Known rows, with every step that occurs:
nebim zinu moba: [ 12  -4 -13  20  -6  -3  -2   3  16  -2   5   1  -2   7  -2  14  11   2
  24  -2   8 -10 -19 -13  -6 -30  -5  -9   5  -4  -1  -6 -27  10  15  -4
 -16   7   9  19  -8   6  -7 -13  14  -4  13  10 -19 -25 -18  26  -9  -9
   5  17  -1   6  -5   7  11  39 -11]
moba migul kima zinu nebim: [-14 -17  -2   2   9  -7  -3  26  -2  11 -19   4 -15  10  15  -4  32   3
 -10 -22  -8  14  -1   8   6   7 -17   9  17  -3  -9   5  21 -11 -28 -13
   1  -4 -18  10   8 -17  16  22 -18 -14 -27  -1  -2  12  25   8   8  19
  40  15 -28  24 -13  17 -15 -36   8]
zinu kege migul: [ -1   5  19 -20  -8 -10  25 -11   9 -11   4  -1   8  -1 -11  -5  -6  -8
  -7  28   4 -22   8 -14   9  19   4   8   9  -1  -6  -3 -11  10   9   0
   6 -12  18 -30  -3   9   3 -16  11  10  21  -4  -6 -13  -6 -34 -11 -12
 -33 -13   6 -20  -6  -6  10   0   4]
kima zinu volu: [-38  27 -20  13  -1 -17 -10   5   7   0  -4   5  11  19   5   9   1   3
  -7  20  13  -9  -4  23  -3  -3  -2 -21   9  10 -24   8 -40  -4  -3  -7
 -14 -29  -7  16  -8 -30  14   7  32   7  -5  -4 -40  -2  -6   8   0   9
   9 -11 -15  -9 -28 -14  10  33  27]
moba migul nebim zinu: [  7  -6  -6   1   2   8 -12   7  -6  -6  -8  10  -6   2   1  -7  22   8
 -30 -27 -12   7  -3  -5  -5 -33  -7  33  -1 -17   8   7   7 -16   5   3
   0   7 -28  23   6   7   3  10  -8   6 -11  10   9   7  12  24   8   9
  36  13  -6  29  15   6 -17 -12  -7]
bapu migul nebim zinu moba: [ 15  16 -19  10  -4  46   5  -3 -17  -5  12  -8  -5  -9   8  15 -13  -2
  16 -17  12   8   4   0 -33 -27  19 -14  -4  21   8  -5  -4   3  19  14
  -4  14   1   2   1  16 -21 -34   4  -3   9   1  17  -3 -13  -5  -3  -7
  -3   4  17  -2  17  -4 -21   9  -4]
zinu kege migul kima: [ -1  -9  19 -26  -2  -8  18  -1  16  -9  -6 -13  -6 -10  -9   2   4 -10
  -6  19  -3  -7  15 -11   2  40   6   2   8  11  -9   3  24   3  -5   0
  13  -7  11 -30   1   0   6 -13  -6   2   6   0  -6  -6  14 -27  -4 -12
 -23  -8   7  -6 -17  11  -7 -19   0]
bapu migul: [  4  12  -7  17  -4  13  -6  -7 -16 -16  19   2  10  -1  12  -3 -26   0
  16   6  11   8   6   8   0 -10  12 -28 -13   8  10   8 -13  18  18  -7
  13   0   6   7   3   7 -10  -6  -1 -19   4 -15   1  26 -30 -25  -3  14
 -21 -28  14 -16   6 -30  24   4   1]
bapu zinu: [  0 -12  13  23   6 -16 -12  -4 -14   2  20  37   1  13  -3 -13 -23   9
  12  13   0  13 -10  17  -6  -6   7 -26 -14 -10  22 -26 -33  -1   4  14
   4   7   6  13  -7 -15  -9  21   4  -6 -13  -7   3  10 -21   9  -1   4
 -15   4   2  -3  11 -26  22  20   0]
kege migul: [  7   3  15  -7  -1 -22   0 -12  10 -23  -2 -11   4  -5 -10 -15 -14  -1
   4   4  -8  -6   3  -7  20   5   3  13 -11 -14  19  19  -1  12   6   5
   6  -5  14 -20   8 -13  14   1   8  -6  13 -12   1  11   7  -1   0  13
 -20 -16  29  -2  -1 -19  26  -4  -5]
nebim zinu: [  9 -14   0  19  -6  -9 -26  11  15 -20   4   0   8  -4  -2  -4  11   7
   5   3   3   8 -21   1   6 -48  -1 -11  -2 -12  -1   0 -27 -10  20   0
  -2   6   2  23  -2  15  -7  23   2   1   6   6 -16   1 -17  28  -1   1
  13   3  -3  12  -4 -18  13  36  -4]
kege migul bapu zinu nebim: [ -3 -16  13 -22  -5   4  24 -26  -2   3  -7   6 -16 -10 -10  -2 -32   3
  16 -12  -5   5   0 -33  17   3  -4  10  -6  -6  17 -12  35  -4 -10  24
   1   0  31 -27 -14  -4 -26 -10  12  -1  20  -6  17   7   4 -10  11  -4
 -27   2  28   6   6  -9 -14  -2 -18]
kege migul kima: [  6 -12  15 -13   3  -7  -3   8  14 -17  -9 -24 -20 -17 -14 -12  -6  -2
  -1  -7 -20   6  11  -4  23  20   3   3 -11   3  14  27  36   5  -5  13
  10  -9  12 -23  17 -20  14  -1 -14 -12  10  -7   4  17  29   1   4   9
   0   2  31   6 -14  -4   4 -33  -4]
zinu kege: [ -6   6  10 -11 -11 -14  -1   6   0   0  13   9  19  10  -1   8  11  -5
 -11  29  10 -19   6   3  -2  11   2 -14   3   6 -21  -1 -10   6   5  -4
   7 -14   9   0 -11  14 -13   8  14  12  -6  -3 -14 -12 -19 -33  -8 -10
 -23 -17  -8 -17 -12   2  21   4  19]
nebim zinu kege migul kima: [ 10 -30  14  -4 -11   4   4  -7  30 -24  -4 -13   1 -22  -8  -1  16  -2
  -1  13  -4   2  -5 -18   2   1  -1  10  13   7 -12 -12 -12 -11   3   2
  12   1   7 -18   0  14   6 -13  -5  11  20  17  -5 -17   2   4  -6 -17
  -3  12   2  14 -11  -1 -19  14 -18]
migul kima zinu: [ -1 -14   4  13  14 -14 -32  38   9  13  -5  -8  -3   7   2   5   9   3
  -6   1  -2  11  -4  40   7  23  -1 -30  -4  14 -13  11   9 -16 -27 -11
   2  -9 -19  17   8 -20   9  46 -31  -1 -24   3 -14  15  18  18   8   7
  29   2 -16   5 -25  11   1 -17  22]
bapu migul terubed: [-11  23  -4  21   9  39  -7  -8 -18 -16   6 -19  13  -6  26 -19  -1  -3
   7   9   3  11  20  23   3   0  17 -49 -12  14  10  21  21  14  12 -27
  14  -1  -4  17   9   8 -11  -7 -20 -18  -8 -19   8  36 -33 -34  -1  12
 -16 -16  -3 -21   5 -19  37   3   0]
moba migul kima zinu kege: [ -9 -21  -3   0   8 -14   3  15   3  17  -9   2  -5   4   4  -8  27  -1
 -24  -4 -14   9   0  10   9  30 -18  14  14  -3  -9   1  13 -14 -24 -19
   2  -4 -29   9  11 -14  25  19 -29  -3 -31   4  -7   4  29   0   4  10
  36   5 -34   7 -11  21 -11 -31   9]
moba migul: [ -8  -2  -3   4   0 -20  -4   2  -7  -2   0  13   9   8   3 -16  18   4
 -17 -11  -7   2  -3  -3  18  -9 -14  20  -2 -30   5  18   9   5   6 -13
   4   3 -20  25   1  -8  10  21  -4  -9 -19  -9  -7  20   6   2   1  24
  19 -13 -13   8   6  -3  25 -15  -1]
bapu migul kima zinu nebim: [ -6  -2 -11  17  -1  30  -1  14 -10  -5  -2 -13 -13  -6  19   7 -12  -2
  21  -4  15  19  11  18  -5  12  11 -39   6  34 -10 -10  -1   1 -14  -9
   4   2   8 -13  11  -2  -5  -6 -21  -9  -5  -9   0  19 -10 -21   5   3
  -2  -2  -6   2 -19 -11 -17 -20  11]
beso zinu kege migul bapu: [  3   9   6 -47  -9   7   1 -24  -4  18  -7   1  19   7 -12  -8 -17   6
   0  28  10   3   1  11  24  29 -13  10  12  -3 -23 -12  -9   6  -8  -5
  23 -13  16 -31 -25  21  15  15   3   6 -23   2  38   1 -12 -10  -1 -26
 -30  -2  -3 -18  11   9  13   7   0]
nebim zinu kege: [  5 -16   3   5 -12  -3  -8   0  19 -18   6   8  17  -6  -4   5  24   0
  -1  22  10   0 -13  -7  -1 -21   0  -3  10  -3 -21 -17 -36 -11  19  -2
   4   2   3  13 -10  26  -7   3   8  18  12  15 -17 -20 -27  -1  -8 -19
  -3   0 -15  -1  -5 -14   0  41  -5]
kima zinu: [ -9  12  -3  19   3 -35 -16  17   5   5   0  10  22  18   8  -5   3  10
   1  18   7  -6 -14  40   2   2  -1 -13   2  -4  -7 -12 -43  -7  -8  -9
  -7 -12 -14  23   0  -6   1  45  -4   3  -1  -2 -18   0 -16  11   0   9
   6 -15 -19 -18 -11 -15  21  32  26]

Rows:
[-17  12 -25  17   5 -32  17   8   0  31 -14  10   6  28   8   5   6   2
  11  -2   5 -19 -15  13   3  14 -15  16  15  -9   0 -23 -26  12 -17 -24
 -28   0 -20  13   2 -23  14   5   6 -12 -10   3 -19 -25   3  15 -10   9
  18   1 -28 -19  -9  13   9  19  14] => kima zinu moba migul
[ 15  -2  12 -11   1   9  -1  -6   8 -26  -8 -16  -8 -21  -9  -2  -9   1
  -9  -8 -10  -3  -1  -7  -1 -26   9  29 -11  -7  15  12   2 -11  10  26
   4   4   4 -19  10   8  -1  -8   2   8  29   6  17  -6  13  15   3  -2
   5  10  25  13   9  -9 -20  -3 -10] => kege migul nebim zinu
[ -4 -26  -2   0   3  -8   1 -18 -16  29   2  32   1   6   3 -16 -12   5
 -11 -25 -10  20  -1 -15  23  -6 -22  24  -9 -24  17   0  30 -13 -13  -3
   0   9 -11  23  -4  -8 -15  19 -13   3 -26  -4  11  22   7   3  19  11
  18  -6  -9  13  22   7  12 -13 -14] => moba migul bapu zinu
[ 10 -16  15 -11   6  -7  13 -36  -3   7   1   4  -2 -12 -13 -10 -42   3
  10  -4 -11   7   4 -22  23  13  -6  13 -17 -14  20   0  29  -3 -10  12
   3   7  18 -17   0  -5 -20  -1   4   0  12  -5  18   9   0  -3  10   2
 -23  -8  27  -3  14 -14   2   3 -21] => kege migul bapu zinu
[ -8  13 -24 -10   1  -5  16  -6  -8  41  -5   7  -6  16   1  13   1  -3
   6 -27   0 -10   2 -28  -2   6 -26  15  -4 -18   7  17  42  14  -9 -22
 -25   3   4  16  -6 -10  -4 -13  14 -11 -14  -7  -7 -11  17   1   5   8
  12  -2  -1  -6   9  34  18 -16  -2] => zinu moba migul bapu
[ 10 -18  12  -4  -9  -6  11 -18  30 -23   0  -6  10 -15 -10   0   9   0
   3  19  -1  -7 -10 -25   2 -10  -1  16  11  -5 -12 -19 -25  -3  18   1
   9   2   2 -10  -7  18   5 -15   5  14  26  11  -6 -21 -18   1 -11 -18
 -17   5  -4   8  -5  -5  -8  30 -16] => nebim zinu kege migul
[ 11  16  18 -15   0  -2   2   2  -7 -18  -5 -10  -8 -10 -11  -2 -15   0
 -12  -8  -9 -11  10  -4  -4  -6  15  20 -18  -6  19  27  17  -1   1  19
   5  -4  11 -21   7   0   3  -3   8   3  18  -4  15   4  19  -2   1   1
  -3  -6  34  -2  10  -3  -9 -20  -1] => kege migul nebim
[ -7  -8   5   5   8 -14 -15  32  12  19  -2   0   6   5   0   7  14  -5
 -10  18  -1  -4   6  31  -1  33   0 -25  15  29 -28   0   3 -14 -26  -8
   5 -15 -14  -1   2 -12   9  34 -20  11 -18   6 -15   1  14  -3   2  -4
  18   3 -19  -3 -28  22 -12 -14  29] => migul kima zinu kege
[-14   5   8  11  14   1  -6   6 -12  -2 -10  -4   5   7  19 -28  39   2
 -27  -5 -19   6  12   5  20  -1  -6  -2  -1 -22  11  33  43   4   0 -35
   5  -5 -31  35   4 -10  14  18 -16 -14 -29 -11   5  28   1   0   5  31
  22   2 -27   7   6   4  38 -15  -7] => moba migul terubed
[ 10   7 -13   2  -3  21 -13  27  -3   7   5  -1  -7  -2  -2  21  10   0
  -3 -15   4  -8  -9   1 -30 -36  10  -3  -5   8  -7   8  -1  -7   1  14
 -14  13   3  13  -8  16 -16  -9  17  10  16  13   7 -22   7  30   3 -15
  18  19  11  13   9  18 -24   7   2] => migul nebim zinu moba
[-10   2 -18  -5  -4  23  -2   2  -4  -9  -6   6 -12   1   2   4  24   2
 -31 -23  -8   8  -4 -20  -6 -37 -10  33   1  -4  -6  25  11 -18  15  11
  -6  -1 -21  18   2   1   7 -15  20  11 -14   7  -2   3  22  20  11  10
  37  10  -6  36   9   4 -26 -14  -4] => moba migul nebim zinu volu
[ -7  -2  -9  17   9 -16  15 -15 -24  31   7  32 -18  23   2  -3 -17   1
  21   3   2   0  -8 -11 -15  15  -9   2   2 -17  29 -34 -11  15  -3   2
 -18  20   5   7 -11 -28   9 -17  10 -15 -15  -7  -1  -7  -3  11  -9   3
 -13  16 -10  -2  18   8  10   6 -18] => bapu zinu moba migul
[ -4  -6  14 -33  -6  -9  20 -20   9  10  -1  -3   8 -12 -11   1  -7  -6
 -10  13   0 -11  16 -22  16  27  -5  18  -2   3 -12  10  30  -1  -6  -2
   4  -6  17 -27  -9  20 -15  -8  11  19  11  -3   0 -14  -3 -35  -2 -11
 -29 -22  10 -13   0  10  -2 -12  -1] => zinu kege migul bapu
[ 14   6  -7   7  -2  50   5  -5 -10 -14  18   2   8 -14   8  13 -14  -6
   2   4  14   7   6   6 -27 -24  23 -12  -3  27  -9  -8 -15  -8  14   9
   4  13  -2  -2   2  34 -24 -22  -2  12  15   6  18   1 -21 -18  -3 -17
  -7  -7  10  -1  13 -11 -28   0   1] => bapu migul nebim zinu kege
[  9   7   3 -16  -3  12  13  -5   6 -14 -11 -16 -12 -14 -10  10  -9  -6
   1 -11  -7 -17  -2 -24 -11 -18   9  24  -9   0  13   9   6   0  10  27
  -9   8  11 -23   5   6   3 -22  17   2  33   7  10 -19  22  22  -1 -10
  -3  17  30   7  10   5 -24   2 -13] => kege migul nebim zinu moba
[-12  27 -21  13   7 -33   1  16   2  26  -7   4  15  25   8  16   7   2
  17  10  16 -22 -13  23  -8  13  -5 -15   8  -1 -11 -25 -35  10 -18 -15
 -29  -3  -1  13  -5 -17   4  11  14  -4   2   1 -28 -25  -8  15 -10  -1
   3  -2 -17 -25 -15   7  18  33  26] => kima zinu moba
[  1   2  -8  10  10  -1  15  -5 -29  34  10  35 -16  18   3   7 -18  -3
   9 -11   0   1  -4  -8 -26   4  -3   8  -2  -6  29 -32  -9   8  -8  12
 -19  17   5   7  -6 -22  -4 -22  11  -7 -19  -2  10 -16   4  14  -5   0
   1  20  -2   2  25   9  -8  -9 -11] => bapu zinu moba migul nebim
[  0   7  20 -32  -8   5  18  -5  -1  -6   6   5   3  -8  -8   8  -1  -7
 -19  20   0 -18  16 -14  -6  18  13  16  -1   9 -10   6   6   0   0  10
   6  -9  11 -34  -4  13  -6 -15  13  20  20  -3   9 -19  10 -33  -8 -14
 -25  -8  12 -14   2   7 -19 -16   4] => zinu kege migul nebim
[ -1  12 -22  19  10  22  -1   8  -4  12   8 -17  -9  -4  13  10 -22 -10
  29  -6   9  11   9  23 -13  24   9 -35  -1  31   2  -9   4  10 -14 -14
  -2   3  -2  -2  13 -11   5 -14 -21 -14  -4  -4  -3  12  -2 -12  -4   5
  -2  -9  -2 -19  -9  -1  -5 -13  10] => bapu migul kima zinu moba
[  5  -1  -6  17   4  28 -20   8  -6  -5  15 -11 -11 -11  10  -1 -18  -2
  15  -8   3  19  14  16  -1  11  13 -42 -14  24   7  16  27   6   1  -7
  16   3   7   3  11   0  -5  -1 -24 -17 -12 -13   9  35  -4 -20   7  13
  -5 -14  13  -3  -2 -10  10 -27   6] => bapu migul kima
[ -6   0 -22  -2   5  -4   7  17  -5  29  -5   0 -21  16   3  11  17  -5
   5 -22  -4  -7   4 -16   1  22 -20   0   4  -7   4  18  45  20 -10 -16
 -19   4  -5  -2   2 -24  14 -14  -1 -23 -23  -4 -13  -9  32   7  -2  12
  21  11  -6   2  -4  33   6 -34  -2] => zinu moba migul kima
[  7 -30   5 -10 -13   6  10 -22  29  -6  -6  -5  12 -24  -9  -2   4  -2
  -1  11   0   2  -7 -26  10  -8  -9  16   7  -3 -16 -12  -3 -16   9   6
   4   0   3 -12  -9  26 -13 -10   2  22  29  15  -4 -19 -12  -1  -2 -24
  -8   0   4   2  -2  -2 -15  30 -17] => nebim zinu kege migul bapu
[ 13  -2   5   4  -5  18 -33  22   5  -9   9   6   5  -5  -6  12  10   6
 -19 -13  -1   4 -11  15 -20 -50  14  -3  -7   6  -4  14  -8 -22  11  18
  -2   2  -5  21  -1  21 -20  17   2  12   4  15   9   0  -4  26  10  -8
  20  10   9  20  10   0 -21   5   6] => migul nebim zinu
[ 13   9  -8  16  -1  41 -16  -5 -13 -16  19  -2   2 -16   6   9 -20   0
   4 -12   7  16   0   8 -25 -33  23  -9 -15  20   8  -3 -14  -4  19  14
   9   7  -3   8   7  21 -19 -12  -9   1   9   2  17  17 -19  -4   3   1
   1  -8  21   2  17 -19 -19  10  -5] => bapu migul nebim zinu
[  8 -11 -23  12  -2  -7   2  -3  10   4  -4  -1  -3   6   2   5  20   2
  14 -14   2  -2 -19 -25  -6 -23 -16  18  12 -21   3 -13 -17   9  14 -10
 -21  18  -5  19  -6  -4   7 -18   8  -9   6   8 -15 -20   2  28  -6   0
  16  21 -11  14   4   8   4  23 -19] => nebim zinu moba migul
[  0  22   6 -39 -14   0   5 -21  -5   2  -7   2  15  13 -10 -12  -8   7
   3  36  12   1   2  21  11  27  -7   8  15  -5 -14 -20 -42  17   6  -1
  26  -7  18 -34 -17  17  29  18   4  -1 -18   1  33  -3 -22 -11  -8 -26
 -36   1  -4 -16   7  -3  16   4   5] => beso zinu kege migul
[  2 -12  13  -3  11 -22  -1   2  15  -9 -18 -29 -12 -10 -11  -8  -9  -2
   2  -1 -12   5   4  13  21  25   4   2  -3  -1   8  11  12  -5 -19   4
   7  -6  -1 -20  15 -23  17  14 -21  -6   5  -3   1   9  29  12   4   7
   6   3   7   0 -17  -2  -7 -16   0] => kege migul kima zinu
